Each row was made from one walk, in order. Every step used is in the known rows, and no mark comes twice. Write each row's walk.
Known rows
radun -> bufi -> gipev: [-10.8  11.9 -14.3 -62.4   8.4   4.9 -44.6  -2.0  -4.5 -18.2 -26.3   1.8
  -1.1  16.7 -17.8  -4.7 -14.1  15.7   9.5  31.0]
ninif -> bobil -> gipev -> bufi: [ 11.4   6.9  34.2  12.4   2.8   0.6  16.2   0.0   3.0 -46.2  -3.5 -13.1
  17.1 -10.9  45.7  -9.9   6.7 -30.3   4.2 -13.3]
ninif -> bobil: [ -5.1  23.3   5.2  -9.6   1.9 -20.5  -2.9  13.6  36.3  -0.1   9.5   6.3
  14.9  -9.3  22.6  -9.3  -3.6 -22.0  -3.9 -46.2]
radun -> bufi -> kono -> bobil -> gipev: [-18.9  -4.1  18.7  -5.9 -16.0   8.4  11.2   5.1 -58.9 -11.8   1.3   0.1
 -32.8  -2.1 -18.8 -26.9 -11.1  20.5 -12.3  34.1]
kono -> bobil -> radun: [  2.6   6.2  18.9  22.5   6.7  -5.7  10.7  21.8  36.9  38.2  44.7  17.3
 -11.3 -14.6   0.9  -2.8 -18.3   6.9  -6.1 -37.7]
guka -> tupal -> bufi: [-26.4   8.8  12.6  53.8 -31.2 -15.3   9.2  16.6 -12.7  24.7   1.0   0.4
  35.8  19.4 -10.4 -16.0   6.4  -2.4  -0.3   4.0]
guka -> tupal -> bufi -> kono -> bobil -> radun: [-44.6 -14.0  23.5  86.5 -41.3   1.2  32.1  19.1 -39.5  47.0  21.0   5.8
 -13.7   5.4 -26.3 -10.7   3.8   2.0  -9.3   0.8]
kono -> bufi -> gipev -> bobil: [ 27.6  -2.0  14.6 -35.2   3.5  -2.5  -0.5 -27.3  18.6 -11.8 -22.7 -19.6
  24.4  30.5  -6.6  21.2  -7.7 -17.7  21.1   6.2]
gipev -> bobil: [ 18.4  10.5   9.3  16.8  17.6 -22.5   6.1   4.0  36.4   9.0  16.8  -2.9
  28.5  -2.1  -3.7   5.0  -6.0 -10.2  -2.1 -43.1]
bufi -> kono: [ -5.9   7.1 -23.1 -37.2   6.2 -10.6 -27.4   2.8 -15.7   7.2   2.5   9.9
  23.0  13.4 -16.5  -6.0   2.5  19.5 -16.0 -12.0]
ninif -> bobil -> gipev -> bufi -> kono: [ -0.1  -6.1  17.1  -0.4  -3.7   6.5  10.4  -6.9 -38.1 -49.5 -14.4 -13.3
  10.0  -2.7  29.0 -10.0  15.1 -19.8  -5.6  -1.3]
ninif -> bobil -> radun -> bufi -> gipev: [-19.0  13.6 -13.6 -24.0  12.0  13.4 -27.3   3.9  23.9 -17.0 -27.9   7.1
 -29.0 -12.6   1.2   3.1 -15.3  -7.0   2.6  13.7]
tupal -> bufi -> kono -> bobil -> radun: [-22.6 -20.8   3.9  38.8 -26.7   9.6   3.1  16.2 -25.6  30.3   5.6  12.4
 -17.9   3.0 -10.4 -14.8 -15.2  22.8 -26.7   3.7]
guka -> radun -> bufi -> kono: [-43.4 -10.1 -35.8 -25.2  -4.8   9.4 -18.2  -2.1 -26.5   5.2 -14.2  13.8
  -3.7  10.1 -27.2 -25.9  11.8  34.1   9.9  32.5]
bufi -> ninif -> bobil: [ 17.5  30.8   8.0 -31.2  -5.2 -20.1  17.8  -9.0  28.4   6.1  17.5  -0.5
  -2.8 -14.1  19.8  19.4  14.0 -28.8  -3.8 -24.0]
radun -> bufi -> tupal: [-13.9  -1.2 -37.0  -6.7   0.6 -12.6 -15.4  11.0   2.7  11.2   4.5   2.5
 -10.2   8.1 -15.7   0.4   2.1  -1.3  12.1 -21.7]
bufi -> gipev -> bobil -> radun: [ 26.9  18.4   9.8   4.3  30.6   1.1 -14.2  -4.7  47.3   4.6   5.2  -2.9
  -5.5   1.0 -14.7  35.5 -11.5  -3.4 -17.1 -18.7]
bobil -> radun -> bufi -> gipev: [ -6.4   8.5 -24.3 -36.8  20.6  18.5 -47.4   0.4  12.3  -2.9 -26.6  10.8
 -15.4   3.3 -21.5   4.8 -15.8  28.1   0.1  35.3]
kono -> bobil -> gipev -> bufi: [ 14.9  -7.9  57.0  21.6  -5.9   3.0  30.6   6.3 -12.2 -23.1  27.8  -9.1
   3.7  -1.5  28.6 -16.1  -6.2 -13.4  12.2  -9.5]
ninif -> bobil -> radun: [ -1.1  20.3  -5.5  14.9  15.0  -9.4  -3.9  16.3  52.2  13.7  10.1  14.5
   1.7 -22.7  20.6   2.6  -6.4 -11.7 -15.0 -39.9]
tupal -> bufi -> kono -> bobil: [-26.9 -17.3  13.3  12.8 -38.5  -4.6   4.0  12.5 -42.1  15.7   5.6   3.8
  -2.0  17.1  -7.5 -25.0 -13.0  11.6 -15.7  -1.8]

Write each row's walk
[ 23.3   0.2  21.9   2.4  11.0   4.6  -1.0  -2.4 -10.1 -34.8  -2.2  -8.3
  32.0   5.6  24.8  -9.6   4.0   0.6  -0.1  11.5]
bobil -> gipev -> bufi
[-16.2 -33.1  17.3  -3.8 -11.8   0.5  11.3   2.1 -35.8  -5.1  24.3  -4.0
  12.5   7.8   5.1 -18.3  -1.4 -12.2  29.0 -29.5]
gipev -> bufi -> kono -> bobil
[-15.7   0.5   9.7 -17.6   2.8  16.0 -13.9   8.8   8.1   6.8   5.7   9.3
 -44.0  -4.3 -17.8  -1.2 -26.6  11.3   9.7  16.8]
kono -> bobil -> radun -> bufi -> gipev
[ 22.9  -2.2 -15.0  25.6  17.2   0.3  21.2 -15.3  23.7  17.9  -2.9  -3.5
 -16.0 -28.1 -20.1  21.0   3.5   5.0   4.6  19.1]
gipev -> bobil -> radun -> bufi -> ninif
[ 17.8   9.2  -2.8 -13.7 -23.3  -7.2   3.0  -8.0  -5.1  14.6  -9.9  -1.7
  13.3  11.8   2.2   7.5   6.7  12.9 -17.4  29.3]
tupal -> bufi -> ninif
[ -1.1   4.3   2.1 -22.3  13.1  -0.4 -18.0  -8.6   9.2 -21.4 -21.7 -12.7
  -2.4   8.7 -23.4   7.2 -15.4  -5.9  14.2   9.3]
radun -> bufi -> gipev -> bobil
[ 27.6   3.8  -5.5 -19.3  -7.8   1.5  28.5 -24.9  33.4  19.3 -11.8  -2.3
  -1.5 -12.4  24.1  24.3  11.8 -19.0  11.8  14.1]
kono -> bufi -> ninif -> bobil -> radun
[ 47.6   8.3  25.4 -18.5   3.0   5.4  22.0 -23.9 -15.7 -28.2   3.3 -15.2
  12.7   0.0  20.2  16.6  22.4  -1.7   0.0  34.2]
bobil -> gipev -> bufi -> ninif
[ 11.4 -10.6   5.0 -10.7   7.3  11.0  -8.8 -10.8 -48.6 -37.6 -12.1  -9.0
  24.5  12.5   7.1  -9.0  13.6  11.9  -8.4  22.9]
bobil -> gipev -> bufi -> kono
[ 26.0  -1.6  11.0  16.1   5.2  -1.1  11.3  -0.1  -8.6 -23.6  14.6 -14.8
   3.3  14.1  18.5  16.9  19.6 -18.5   0.1 -20.3]
bobil -> gipev -> bufi -> tupal
[ 12.8   4.5 -32.5 -15.5  11.1   7.1  -6.0  -9.5  12.5  21.5  -7.4  10.4
 -15.4 -20.0 -15.8  11.6   3.9  25.6   2.3  40.3]
bobil -> radun -> bufi -> ninif
[ 13.3  -8.3 -22.5 -20.7  -9.6 -13.6   0.5  -7.4  12.9  20.3   2.2  -4.0
  17.1  30.4   1.8  13.3   9.9 -13.8  21.5 -25.0]
kono -> bufi -> tupal
[-25.6  12.8  -7.7 -50.7   1.8  14.6 -30.8  -5.6   8.3  -9.6 -16.7   7.1
 -15.9  19.8 -17.9  -7.0  -0.8  22.0  14.3  40.5]
guka -> radun -> bufi -> gipev
[ 21.6  -4.2   1.6   9.1   7.3   4.0  25.2 -14.0  29.0  -4.1   8.0  -4.2
   0.1 -27.4  35.5  21.8  19.9 -31.8  17.0 -14.8]
gipev -> bufi -> ninif -> bobil -> radun
[  5.8 -15.7 -13.8   5.2   5.2 -11.1  -2.1   3.2   8.1  -2.7  20.1  -9.5
  19.8  16.4  13.1  11.8  15.2 -25.4  27.2 -53.1]
gipev -> bufi -> tupal
[  0.2 -12.4 -30.8  60.1  19.0  -6.0  10.0   8.9  30.4  21.7   9.5  -2.8
 -26.2 -13.8 -22.6  21.0   0.9 -10.5   4.0 -34.3]
gipev -> bobil -> radun -> bufi -> tupal
[  2.8  13.0  37.8  -6.1 -11.4  -1.2  15.3   5.3 -36.9  -1.3  27.9   2.5
 -20.8   5.1  -8.0  -8.5  -4.8  11.4 -32.4   0.4]
bufi -> kono -> bobil -> gipev
[ 10.6  11.4  -0.6  23.8 -19.3  -0.1  18.4  -2.2  22.4  16.4 -10.9   2.4
 -15.6 -17.7  22.3  14.4   7.1  -9.2 -25.8  10.6]
tupal -> bufi -> ninif -> bobil -> radun
[ 24.4  29.4  35.7   9.4 -32.6  -2.8  31.7  -9.6  -9.3 -18.8 -16.6 -11.6
 -17.1  -5.7  31.2   9.1  11.5 -14.3 -41.8  37.3]
tupal -> bufi -> ninif -> bobil -> gipev
[-24.4 -14.1 -52.0  -9.4  13.6  13.5 -34.0   4.8 -22.5  12.0 -22.1  16.7
  -2.7  -7.0 -29.0 -16.1  -5.1  38.9  -6.4  28.7]
bobil -> radun -> bufi -> kono
[-11.6 -36.7   5.7  22.0   1.1  12.8  11.5   5.4 -19.1  10.8  23.2   4.8
  -0.8  -5.2   3.4  -8.0  -2.5  -0.5  19.7 -23.3]
gipev -> bufi -> kono -> bobil -> radun
[ -7.1 -24.7 -21.6 -24.1   5.9   1.0 -20.1  -6.5 -31.4 -16.4  -8.1  -2.5
  41.5  15.1   1.1 -11.0  10.4   5.3  18.4  -8.5]
gipev -> bufi -> kono
[-36.1  -9.2 -39.5   3.5   7.1   8.2 -17.3   7.2 -10.0  -0.6 -24.1  12.1
 -17.4 -22.4  -8.4 -16.0  -3.2   6.4  -3.5   4.9]
ninif -> bobil -> radun -> bufi -> kono
[  0.1  -9.1 -19.7  45.9  24.7  -0.3  -0.8   6.6  30.9  11.0  -9.1   3.5
   3.7 -22.8 -17.0  -3.4 -14.5   8.7   6.5  -5.3]
gipev -> bobil -> radun -> bufi
